Each row was made from one walk, in order. Every step used is in the known rows, and no mark comes twice. Write each row's walk.
In the rows, 128 means zero.
Known rows
f > a > s > m: [161 105 113  97 121 114 111 137  55 138 116 131 114 136 110 118]
a > n: [170 120 122  80 110 108 128 157  98 118 117 104 141 116 121 110]
c > a > m > s > n > f: [177 117 129  56  93 122 152 172  47 133 129 131 123 145 104  90]
s > m: [147 132 126  97 117 117 129 131  75 111 116 119 126 128 125 121]
r > a > m > s > n > f: [181 121 149  51 116 110 163 170  36 131 100 124 145 147  95  92]
f > a > n: [171 101 114  98 129 101 110 162  92 113 115 113 130 117 111 112]
m > s > n: [174 112 133  55  99 106 131 141  77 125 102 127 164 144 110  94]
a > s > m: [159 123 123  77 103 121 129 132  60 142 117 123 127 134 121 118]
m > s > n > f > a > r: [198  91 126  83 144 138 138 169  67 120 121 131 140 130 100  72]
c > a > m > s > n: [157 106 125  51  76  99 130 164  62 137 113 130 119 146 101 103]
m > s > n > f > a: [195 104 128  81 134 123 134 154  58 117 117 137 156 146 104  81]
s > n > f: [184 139 117  70 134 122 158 160  65 115 111 120 148 140 123  91]
r > a > n: [155 112 128  72 124  89 131 158  82 121  96 108 144 105 119 111]
c > m > s: [152 104 143  97 106 109 111 142  79  97 113 121 144 122 109 117]
n > f > a > r: [178 102 111 124 164 129 138 172  89 103 127 120 111 101 115  96]
r > a > m: [143 122 130  85 119  79 142 164  72 117  89 113 114 119 107 129]
f > a: [155 105 110 116 135  93 114 149  93 102 107 125 125 118 117 118]
a > m: [157 130 125  93 104 100 139 164  89 114 109 108 110 128 109 128]

Write each row's walk
[195 128 143  58 104 130 159 170  52 128 120 120 142 157  97  91]
a > m > s > n > f
[179  98 131  71 106 101 122 167  62 126 102 129 127 158  84 103]
f > a > m > s > n
[196 129 113  50 120 127 156 161  51 147 112 123 149 148 118  88]
a > s > n > f
[174 115 113 123 152 115 135 156  77  98 124 125 127 117 119 105]
n > f > a
[187 106 139 112 121 124 137 165  64 112 131 126 121 134  93 103]
n > f > a > m > s
[175 122 131  78 139 110 152 164  67 119 113 109 147 106 121  99]
r > a > n > f
[146 102 131  84  74  99 124 155  81 125 125 126 112 121 107 117]
c > a > m > s
[152 106 150  78  99  87 137 153  69 123  97 121 135 123  98 118]
r > a > m > s
[163 109 146  43  99  87 143 161  50 135  84 124 141 147  92 104]
r > a > m > s > n
[178 118 111  42 105 105 136 154  66 150  95 121 145 147 115 101]
a > s > n
[189 126 114  84 141 117 149 186  51 118 111 121 109 154  95 100]
s > n > f > a > m
[179  98 101  61 122  98 119 158  60 145  94 132 133 149 105 101]
f > a > s > n
[145 115 128  70 116 100 132 132  43 145  97 126 130 125 118 120]
r > a > s > m
[185 119 108  89 152 114 140 166  60 110 110 128 134 142 112  91]
s > n > f > a
[182 122 119  42 133 106 160 162  34 149  92 128 152 137 115  89]
r > a > s > n > f
[138  99 101  99 118 105 125 160 104 114 121 120 101  88 129 109]
c > a > r
